Each row was made from one walk, in order. Every step used is in the known rows, and no mark comes twice. Write each row's walk.
Known rows:
valo gesep fani memad losuri zenu dagez: [-32  18  38  92 -14  37 -40  20  21  10 -35  21  10   6 -19 -17 -31   0
  12 -11 -13  15 -39  14 -28 -23  -2 -21  52  35  -5  45 -52 -33  42 -24
   2  34]
memad losuri: [ 11  19  15   6  -1  17   0   3  -2  -9  -8   7   3  11  -4   0 -26  -9
   3  -7  -1  13 -24  10  -1   4 -26 -33 -11   2  10 -15  -4 -11   3 -20
  18  14]
memad valo zenu dagez gesep losuri: [-63  22  59  45  18  19 -32  -1 -15  16   3  47 -41 -64   9 -56  -8  37
  23 -18  36   8 -14   5   0  30 -43   8  12  35  56  28  18 -39 -10  -9
 -23   5]
losuri dagez zenu fani: [-22  12  22  24   7  -7   1  19 -35   9   2   7  -5  10  43   6  37  -5
 -26  -5 -18  14   3   4   1  -1   0   4  -7   9  -4  50  -1  -1  16   6
  -9  28]
dagez zenu memad gesep: [ -1  20  10 -13  28   7 -25 -16 -31  12  10  -1  20  -8 -14 -15  53  31
   0  -6  37  31 -25  15  22  -8  12 -43   5  10 -19  31 -12   3   0  21
 -23  38]
losuri zenu memad dagez gesep fani valo: [-40  11  19  64  65  15 -28 -33 -48   1 -14  -1  27 -31 -37 -50  36  33
  30  15   2   3 -26  29 -28 -27   3  19  85  22 -31  53 -28 -19   9 -29
  -5  28]
dagez fani valo: [  0  10 -14   5   6  -8 -20  12 -18 -22 -15  14  -8 -19 -12 -14  20  16
  18  12  10 -13  14   2  -7 -26 -11  -4   0  -8 -19  -1   6 -34   7 -12
  27  -1]
dagez valo gesep fani memad losuri zenu: [-20  10  30  99  20  38 -37  32  -9   3 -37  47   3  18 -11 -19 -36  24
  40  -5   7   4 -33  10 -25 -34 -20 -33  55  38 -39  51 -37 -37  40 -26
  14  28]
fani dagez gesep: [-19  -4  16  -1   4 -22  16   2 -52  -1 -20  11 -38 -50 -11 -27  31  26
   9  -1  14   7  -7 -27  -7 -10  21  13  -9  -4  -1   5  -3 -15  -4 -36
 -17  18]
zenu dagez losuri fani: [  1   0  -2  41 -25  -7 -16   2  49   5  15  41   5   1  33 -15  15   3
  11   0  27  14  -8 -11  16  -1 -10 -30   1  23  40   0 -24 -20   2 -26
  -9  22]
fani dagez losuri: [ -2  12   2   9 -24 -28 -21  11   4 -24  -4  15  -7 -27   0  -9   8  17
   5   7  18   9  -6  -7   4 -14  -1 -17 -36   5   2   3 -20 -25 -29 -18
  -1  23]
zenu fani valo losuri: [ 15  32  24  20  20 -11 -42  27 -10 -22 -16  -3  -6 -28 -11  -8  42 -22
 -16 -18 -16  -7  25  14  -5 -15 -30  13  24  19  12  14  27   7  29 -21
  32  13]
zenu dagez gesep fani memad valo losuri: [-12   4  85  68   7  27 -52  10 -20  -8  -6   9 -26 -64   1 -26   5  14
  21 -15  39  28   0 -33 -22   2   1 -22  45  46  -3  31   1 -41  15 -19
  -8  29]
losuri fani valo zenu dagez: [-20  11 -26  40  17   8 -29  16  25  35  -7  49 -11 -58  13 -21  -1 -16
  -5  12  14  11   1  46  -1   6  -3  26  13  20  42  29  -6  -6  -1 -35
 -19  20]
dagez valo losuri zenu: [ 11   1  28  48  45 -13 -53   3   7   0  -4  37  14  21 -15 -38  11 -11
  23 -16  -2 -34  17  -8  -2 -25 -21  20  43  34  -1  28 -12  15   8 -14
 -13   5]
zenu memad dagez fani valo gesep losuri: [-41  26  -3  57  32   5 -66   0 -19   8 -16   6  -3 -42 -77 -61  36  51
  26  14  32 -10  -2 -12   0 -29 -58 -32  18  22 -30  35  -9 -37  13  25
  28  23]
gesep losuri fani valo memad dagez zenu: [ 10   9  -1  77  63 -18 -15  23 -31  -1  -5  36  18 -42  -3 -56   5  46
   7  -6  44   0  -6  44  12 -40 -16 -26  -4  20  -8  75 -14 -20 -15 -30
  42  59]
losuri zenu dagez gesep fani memad valo: [-52  -9  67  83  17  31 -17  -8 -34   3 -14  30 -20 -39  34 -22 -11  29
  30  -9  14  19 -25 -12 -38 -19  27   9  68  29  -9  46 -21 -42  20 -39
 -27  19]
memad valo gesep: [-25  -3  12  34 -11  16 -26  21   5  35 -22  19 -24 -35   6 -21  -5   2
  27  -5  26  -2   7 -23  10  -9 -25   0   6   5  13   5  32  -7  -1  10
   9   3]
gesep memad: [ 11   5  12  -3   2  -9  -5 -13  -1  -6 -14  -7   3 -13 -20   0  -2  -7
   2  10  11  18 -29   3   0  -2  -2  -7  19   4 -11  10 -20  10  17  -1
  -3  17]
valo memad gesep: [ 16 -23  10 -17  13  12 -23 -16 -27   8 -16  -2   8  10 -31 -36  10  22
  13 -11  37 -30  -9   9  17  -9   8 -21   0  -2   2   4   2  -5  11   2
  13  30]
memad gesep: [ -2 -19   5 -23  -2  18   0 -18 -16   4   5  -3  -2   8 -19 -11  12  24
  14  -1  21   4  -9   0  12  -4  -1 -12  17  -8   5  -2  17  -1   4  -2
   5  18]
losuri zenu fani: [-33   5  20  36   9 -12  -5 -17 -27 -12 -10  13   7  36  20   2  25  -4
 -15 -30 -47 -20  -2  11 -16 -15  -2  39  37   7   7  25  -5  14  39 -25
   1   5]
memad valo zenu fani: [-54  11  26  37   4   7 -31  -7 -34  11  -5  28 -21 -28  39   9  -2  -1
 -10 -22   2  -7   5  15  -4  27 -39  18   6  21  31  24  36  -4   3   1
   5   1]
dagez gesep: [ -7  -1  17  -7   8  -7  22  -8 -27  -1 -14   6 -19 -12  -2 -25  32  22
  14 -11  18  -3  -3 -22   1   1   8   4  12   8   2  -1   6 -12  13 -18
  -1   2]
valo losuri fani dagez: [ 35 -11  15  46   3 -34 -24   3 -11   9  -3  19 -13 -40 -20 -20  17  -7
  -6  -6   7   4  17 -19  11 -16  -2  18 -23   8  11  10 -11  14  -7 -51
  -6  42]
fani memad gesep losuri dagez: [  9 -23  42   7  20  39  -3   1 -32  16   8  -2 -30  -6 -21 -22 -20  55
 -11  27  22  19 -19 -11  -8  -5  -6 -16  -8  -2 -11  36 -11 -20   1 -11
 -14  44]
losuri dagez: [  5 -17   9   2   5  15  -5   1  -2  26   1  -4  -9   2   4  -9  -9 -13
  -9  28 -10  -2   2  -8  -2   6  -1  19 -12  -7   1  13  -7   2  -6  -1
 -20  14]
zenu memad gesep dagez: [-21 -10  13 -19  25  14 -38 -26 -28   4   6  -8   8 -18 -50 -19  49  27
  10   4  24  39 -32   9  21   3 -18  -9  44   1 -20 -11  -9   3  -7  31
 -47  27]
losuri dagez gesep: [ -4 -22  24  -4  12   8  19  -7 -30  25 -12   2 -28 -10   4 -35  24   8
   6  17   6  -5  -2 -29  -3   7   9  21   3   1   5  12  -3 -10   9 -19
 -22  13]
memad valo: [-12  -6  19  20   5  13 -10   5 -15   8   1  15 -18 -23  25   1 -21   0
  15   5  18   9   0 -12   1   3 -17  -6   1  -2   9  -6  25  -6 -17  -3
   0   0]
memad valo gesep dagez: [-51 -14  16  38 -11   5 -33  24   2  20 -22  23 -25 -51 -12 -24  16   3
  28  -6  23  26   0 -12  18 -11 -42  15  37   9   2  -5  28 -14 -20  28
 -10  10]
losuri fani: [ 15 -19 -10  27   3  -5  17  -5   0  15   3  20  -4   5  19  -4   3   9
   1   0   6   3  -1  -7  11  -7   1   5  -1   0   3   0  -5   6  11 -33
   5  14]
dagez zenu fani memad valo: [-36  23  40  46  11   1  -4  31 -52  -6  -7  27 -25 -38  73  34  17  22
 -22 -26  23  41  -7 -14 -15 -12  13 -33  -1  25 -25  53  15 -15  10  -2
   3  29]
gesep zenu fani memad dagez valo: [-66  -5  26  51  38   5 -12  21 -64  -1   6  32 -19 -18  26  20  24  29
 -12 -20  25   9 -28 -31 -23  -4   1 -38  44  66 -41  84  -1 -21   9  13
  -6  23]

Write each row's walk:
[ 11   3  54  54  33   5 -85 -39 -40  -6   2 -16  33 -10 -75 -42  30  20
  11  -3 -11  -2 -15  28   1 -26  -5  17  41  14 -18  36 -38   5   5 -24
 -25  53]
valo losuri zenu memad gesep fani dagez
[-63   6  53  59   0  34 -34 -11 -21  13   1  32 -17 -55  15 -31 -10  18
  37  -7  28  12 -10  19  -8  34 -19   6  42  35  36  31  15 -43  -4  -6
 -16   4]
memad valo zenu dagez gesep fani
[-21 -15   0  10   2  -4  -5 -37 -11   2  -5 -13   8 -16 -39  -3  -2   2
   2  14  25  19 -43  -8  -8   5  -7 -14  40  12 -17  30 -18  12  -1  12
   2  36]
gesep memad dagez
[-44  14 -29  34  16   4 -63  -3 -16  26 -25   0   3 -47 -63 -45  53  23
  22  18  38 -14  -2 -23  -2 -26 -24 -24  29  16 -42  27  -6 -25  11  28
  13  25]
zenu memad dagez fani valo gesep
[ -6   2  28  41  26 -42 -65  -1  -1 -42 -23  15  15 -22 -55 -46  52  -1
  19 -10 -12 -12  16  21  -7 -54 -42  50  52  12 -17  14 -13 -19  -7 -13
   3  16]
gesep dagez fani valo losuri zenu
[ -30  -14   33   45   18  -27   -3  -26  -65   32  -31   55  -51 -101
    7  -36    3   25   16    7   52   26  -38  -11    7   11   -6   29
    3   18   15   35   -4  -12   -5  -67  -28   52]
losuri fani dagez gesep memad valo zenu
[-16  42  58   6  37 -16 -19  11 -77  -1 -22  11 -16 -62 -24 -26  30  15
 -11 -12  12  27 -61  -6   9   1  -4 -33 -26  34 -11  17 -33 -25  -7 -38
 -29  33]
fani dagez gesep zenu memad losuri
[  0  13  22  27  11   4  -2 -13  -3  -9 -12  17  19  33  -2 -10 -28 -12
   5 -14 -27  -5 -31  21 -10 -15 -18   1  14   5  12   5 -25   2  13 -43
   5  14]
memad losuri zenu
[  3   6  21  52  47  -3 -45  22 -47  -3 -36  60   0   0 -15 -42 -29  -1
  28  -9   8 -29 -34  11 -10 -31  -8 -14  -5  13 -11  26 -43 -12   3 -48
 -12  45]
fani dagez valo memad losuri zenu
[-10   0  54  12  35  16 -72  18  -4   9  20  38  -6 -17 -29 -35  40  -4
  19 -21  46  -3 -10 -10  23  -2 -24 -35  44  58  28  40   6  -9  -7  15
 -27  22]
memad gesep zenu dagez valo losuri
[-24  19   6  35  31  -8 -14  11 -25 -14 -23  18   3   2  18  -3  30  -8
 -10 -11 -46 -11   4  34 -21 -34  -6  50  47   0   8  31   3   6  32 -39
  15   9]
losuri zenu fani valo
[-47  25 -10  36  24 -12  -5  19 -38 -13  -1  13   6 -33  18   2  50  11
 -10 -10   7  24  -5  24 -14 -22  -7 -14  34  14  -7  67  20  -7   0   0
  25  36]
memad dagez zenu fani valo
[ 31  17  12  13  11 -21 -54  13   0 -26 -17   3  -1 -25 -37 -27  34  -3
  12  -3  10 -22  32  -2  -3 -33 -31  -2   1  10 -11   3   5 -23   4 -11
  37   8]
dagez fani valo losuri
[ 40 -14  10  54  38  -4 -29  14   3  14   6  46  -7   2   2 -24  15  -2
  23  -6  31  -9  22 -26  18  -8 -30  -8  19  32   5  13   1  10  13 -27
   0  18]
dagez valo losuri fani
[ 10   0  41  67  41  -2 -48  44   3  20   7  59 -21 -42  21 -12  19  -8
  -6 -20  45  13  -6 -33   1 -10   5 -31  21  76  -5  61 -30 -14   7 -18
 -36  27]
gesep zenu dagez valo losuri fani memad
[-31  44  14  48  17   2 -28  52 -12  -8 -32  18 -25 -29 -19 -32  29  24
   0 -16 -16  -4  14  19   5 -25 -55   9  25  11  16  28  28 -20  44 -10
  48  10]
zenu fani valo gesep losuri
[-31   3  25  41  12  -7   1  -5 -32  -9 -17  10  -4  17  29  16  16   9
 -33 -26 -31  -4 -13  -7 -35 -25  26  23  30  19 -23  45 -24   4  47 -29
  -8  16]
losuri zenu fani memad
[  3  -3  13  46  65  19 -39   2 -63  19  16  55 -28 -27 -31 -47  17  74
  34  15  49  27 -23 -19  26  -9 -39 -33   5  10 -13  19 -17 -12   7 -37
 -36  51]
zenu memad gesep losuri fani dagez valo
[  3 -23  10 -16   3  24   3 -11 -25   7  -4  -2 -14 -10  -9   4   1  38
  -6  -1  37  17 -17 -13  -8 -10  27 -24  11   3 -23  19  -4 -10   7  -5
  -6  28]
fani memad gesep
[-21 -20  31  64  39  42 -67  -9 -25   6  -4  44  23  37 -23 -56  -2  24
  59  -9  26 -36 -17  30  -1 -18  -2 -15  79  23   0  47 -32 -26  30  -6
 -13  33]
losuri zenu dagez valo memad gesep fani
[ -2  10  66  28  19 -30 -40 -31   8  -4 -27   8   0 -22 -42 -56  46 -21
  11 -23   6  -8 -31 -16  -5 -14   7  27  73  39  23  33 -44  16  40 -32
 -32  30]
valo losuri zenu dagez gesep memad
[  0  -4   4  69  40  -6 -10  28 -37   1   7  68 -38 -30   4 -31 -16  50
  29  12  24  14   0 -18  10 -18 -37  -7 -13   7  -5  22  -9 -18  -5 -46
 -12  29]
gesep losuri fani dagez valo
[-46  26  59  79  12   9 -32  44 -34  26 -11  31 -36 -21  35 -35  18  23
   2 -13   2  11   7  -8  17 -12 -60  -5  -7  17  19  61  29 -21  17  10
  16  34]
memad valo gesep losuri dagez zenu fani
[-34  12  39   5   1 -34  10 -11 -79 -21 -39   5 -45 -48 -16  -9  52  22
  -5 -12   3  20 -39 -29 -10  -3   8  12  26   9  -9  21 -10  -6  42 -40
 -10  38]
zenu fani dagez gesep memad
[-48  29  -4  30  44  -1 -53  23 -13  39 -20  -1  11 -70 -46 -35  43   1
  -6  11  23   5 -23  14   8 -18  -7 -11  30  43 -21  57  -4  -7 -16  29
  -2  21]
fani valo gesep zenu memad dagez
[ 24 -22  42   8  35  27 -28  -7 -33  19  -4  -6  -5  14 -40 -63 -14  39
   8   9  23 -30  -8  12  20  -6 -25  -9 -18  -5  10  27  -7 -16   4  -3
   4  45]
valo memad gesep losuri dagez
[ -9  13  31  42  23 -20 -56  29 -44 -17  -7  34 -32 -23  -9 -11  41  -3
   0 -19   1  -9  18 -29  -3  -9 -30  -4  13  29  -4  22  12   4  17 -13
 -10  27]
zenu fani dagez valo losuri
[-23  22  31  54  19 -20 -65 -11 -16   3  -6  34   2 -43  19 -25   5  13
  14  10  15   8 -24  -8   0 -23  -9  -1 -16  14  -5  14 -32 -11 -33 -26
 -43  31]
fani dagez losuri zenu memad valo
[-30 -15   8  47  -2 -11 -14 -29  15  -8  -2  11  20   3   6 -11  -4  31
  -3  -4  22  -2 -31 -12 -30 -27  20 -18  25  34 -24  58 -46 -17 -21 -14
  -2  36]
fani memad dagez losuri zenu
[-37 -20 -11  23 -13  -6 -11 -36 -25  -9  11  -2   5  11 -24 -13  19  31
  18  -1  20 -18  -4 -33 -11  -5 -17 -23  13   5 -23  19  -4 -23  -6  18
  21  14]
memad dagez fani
[-35  30  12  -1  23  -7 -28   0  -2  14 -38  29 -22 -89 -30 -42  28  -6
   6  12  35  20 -38  31 -12  11   6  20  51  27  27  38 -17 -20  17 -22
 -24  23]
fani valo zenu dagez gesep memad
[ 32  14  18  10  13  10 -23  10 -15  -6 -26   3  14   9 -18 -22 -28 -11
   4 -17  12 -14 -27  18   5   1 -19 -40 -28   5   2  -5 -20 -13  13 -16
  27  27]
valo memad losuri
